Each row was made from one small tree. The marks that hang from a mark follow it in brackets, in the order of their numbers. Every link used is in the known rows. Write each row's tree.
Known rows:
Z620(Z54 Z228 Z755): [ 0.20 -0.42  0.30  0.13 -0.05 -0.36  0.22 -0.04  0.18 -0.37  0.32 -0.15
 -0.03  0.12 -0.28  0.26  0.29 -0.08]
Z228(Z620(Z755)): [ 0.09 -0.43  0.17  0.28 -0.11 -0.19 -0.03 -0.01  0.15 -0.06  0.19  0.07
  0.20  0.20 -0.27  0.23  0.07  0.02]
Z228(Z620(Z54 Z755(Z258 Z467))): [ 0.13 -0.64  0.47  0.24 -0.04 -0.47 -0.04 -0.26  0.11 -0.10  0.12 -0.20
  0.31  0.36 -0.73  0.25  0.25 -0.13]
Z54(Z620(Z228 Z755)): [ 0.14 -0.49  0.21 -0.04 -0.22 -0.21  0.14 -0.15  0.15 -0.12  0.13  0.02
  0.19  0.10 -0.27  0.09  0.17 -0.02]
Z591(Z755(Z258 Z467)): [-0.03 -0.21  0.26  0.18  0.09 -0.08 -0.10 -0.15 -0.16  0.28 -0.10 -0.06
  0.40  0.33 -0.42  0.13  0.31  0.08]
Z620(Z755(Z258)): [ 0.22 -0.34  0.19  0.10 -0.07 -0.26  0.06 -0.03  0.01 -0.07  0.11  0.03
  0.28  0.20 -0.54  0.22  0.34  0.06]
Z467(Z755(Z258 Z620(Z228)) Z849): [ 0.23 -0.34  0.20  0.18  0.19 -0.02  0.27 -0.32  0.02  0.00  0.11 -0.32
  0.24  0.20 -0.47 -0.01  0.51  0.22]
Z849(Z467(Z755(Z258 Z620))): [ 0.19 -0.26 -0.09  0.25  0.07 -0.03  0.00 -0.35 -0.14  0.02  0.06  0.03
  0.38  0.18 -0.58  0.09  0.25 -0.04]
Z620(Z228 Z755(Z467)): [ 0.09 -0.38  0.33  0.11  0.00 -0.29  0.16 -0.15  0.09 -0.04  0.10 -0.18
  0.12  0.12 -0.34  0.14  0.18 -0.11]
Z620(Z54 Z228 Z755(Z258)): [ 0.26 -0.50  0.37  0.09 -0.10 -0.43  0.23 -0.10  0.11 -0.32  0.25 -0.20
  0.09  0.17 -0.57  0.21  0.51 -0.03]
Z849(Z467(Z755(Z258))): [ 0.12 -0.09 -0.14  0.33  0.11 -0.03  0.06 -0.33 -0.13  0.01 -0.03  0.12
  0.30  0.09 -0.49  0.11  0.19  0.00]
Z467(Z755(Z258 Z620(Z228))): [ 0.25 -0.36  0.28  0.04  0.05 -0.09  0.03 -0.28 -0.11 -0.05  0.14 -0.17
  0.26  0.24 -0.49  0.02  0.37  0.12]
Z755(Z258 Z467(Z849) Z620(Z228)): [-0.02 -0.51  0.23  0.05  0.13 -0.15  0.23 -0.29  0.01  0.08  0.03 -0.54
  0.33  0.17 -0.49  0.04  0.54  0.11]
Z849(Z467(Z755(Z258 Z620(Z54 Z228)))): [ 0.26 -0.42  0.08  0.24  0.05 -0.21  0.18 -0.42 -0.05 -0.23  0.19 -0.19
  0.18  0.14 -0.61  0.09  0.42 -0.10]
Z228(Z620): [-0.13 -0.33  0.02  0.21 -0.01 -0.07 -0.17 -0.02  0.04 -0.05  0.11  0.03
  0.23  0.16 -0.07  0.24  0.06  0.10]
Z467(Z755): [ 0.07 -0.06  0.09  0.23  0.21 -0.01 -0.09 -0.17 -0.02 -0.06  0.06  0.10
  0.17  0.19 -0.16  0.19  0.01  0.11]
Z755(Z620(Z54 Z228)): [ 0.04 -0.53  0.22  0.01 -0.01 -0.26  0.03 -0.08  0.09 -0.34  0.35 -0.29
  0.06  0.17 -0.18  0.25  0.34  0.00]
Z620(Z54 Z228 Z755(Z258 Z467(Z849))): [ 0.16 -0.52  0.41  0.20  0.14 -0.41  0.44 -0.30  0.20 -0.16  0.11 -0.47
  0.16  0.18 -0.64  0.15  0.58 -0.05]

Write each row's tree:
[ 0.20 -0.61  0.32  0.25 -0.13 -0.39 -0.01 -0.10  0.13 -0.22  0.22 -0.07
  0.26  0.31 -0.61  0.28  0.32 -0.01] | Z228(Z620(Z54 Z755(Z258)))
[ 0.05 -0.56  0.41  0.30  0.00 -0.40 -0.06 -0.20  0.20 -0.14  0.18 -0.15
  0.20  0.32 -0.43  0.32  0.06 -0.18] | Z228(Z620(Z54 Z755(Z467)))
[ 0.14 -0.52  0.28  0.28 -0.07 -0.33 -0.03 -0.05  0.22 -0.26  0.28 -0.01
  0.11  0.23 -0.33  0.33  0.12 -0.05] | Z228(Z620(Z54 Z755))
[ 0.06 -0.53  0.36 -0.04 -0.14 -0.28  0.11 -0.30  0.14  0.01  0.03 -0.11
  0.25  0.16 -0.36  0.07  0.11 -0.14] | Z54(Z620(Z228 Z755(Z467)))
[ 0.11 -0.59  0.32  0.03 -0.03 -0.26  0.36 -0.41  0.15  0.09 -0.07 -0.31
  0.36  0.17 -0.62 -0.04  0.45  0.00] | Z54(Z620(Z228 Z755(Z258 Z467(Z849))))
[ 0.04 -0.63  0.40 -0.03  0.05 -0.39  0.01 -0.27 -0.04 -0.17  0.19 -0.45
  0.27  0.28 -0.57  0.17  0.47 -0.09] | Z755(Z258 Z467 Z620(Z54 Z228))
[-0.07 -0.29  0.22  0.27  0.23  0.09  0.07 -0.15  0.03  0.30  0.03 -0.27
  0.30  0.32 -0.24  0.11  0.28  0.13] | Z591(Z755(Z467(Z849) Z620))
[ 0.22 -0.28  0.14  0.23  0.27  0.02  0.12 -0.29 -0.01  0.04  0.07 -0.17
  0.35  0.26 -0.52  0.07  0.40  0.24] | Z467(Z755(Z258 Z620) Z849)
[ 0.25 -0.39  0.26  0.25  0.30 -0.13  0.12 -0.32  0.06 -0.16  0.17 -0.28
  0.27  0.32 -0.57  0.17  0.45  0.15] | Z467(Z755(Z258 Z620(Z54)) Z849)
[ 0.14 -0.12  0.07  0.30  0.31  0.00  0.15 -0.27  0.00  0.01 -0.04 -0.08
  0.28  0.19 -0.40  0.10  0.35  0.26] | Z467(Z755(Z258) Z849)
[ 0.26 -0.45  0.30  0.19  0.24 -0.16  0.28 -0.35  0.09 -0.22  0.21 -0.42
  0.16  0.25 -0.52  0.07  0.57  0.14] | Z467(Z755(Z258 Z620(Z54 Z228)) Z849)
[ 0.11 -0.53  0.50  0.08  0.04 -0.25  0.03 -0.22 -0.10  0.04  0.15 -0.39
  0.29  0.37 -0.56  0.11  0.53 -0.02] | Z591(Z755(Z258 Z467 Z620(Z54 Z228)))
[ 0.16 -0.34  0.03  0.28  0.08 -0.16  0.17 -0.34  0.04 -0.28  0.26 -0.15
  0.06  0.10 -0.33  0.14  0.22 -0.15] | Z849(Z467(Z755(Z620(Z54 Z228))))
[ 0.23 -0.34  0.03  0.30  0.10 -0.18  0.03 -0.38 -0.08 -0.19  0.16 -0.07
  0.30  0.22 -0.65  0.19  0.30 -0.11] | Z849(Z467(Z755(Z258 Z620(Z54))))
[ 0.04 -0.38  0.35  0.12  0.06 -0.08 -0.16 -0.17 -0.18  0.27  0.00 -0.16
  0.47  0.41 -0.54  0.10  0.35  0.08] | Z591(Z755(Z258 Z467 Z620))
[ 0.29 -0.45  0.38  0.09  0.09 -0.23  0.06 -0.30 -0.02 -0.25  0.27 -0.25
  0.18  0.29 -0.56  0.11  0.42  0.04] | Z467(Z755(Z258 Z620(Z54 Z228)))
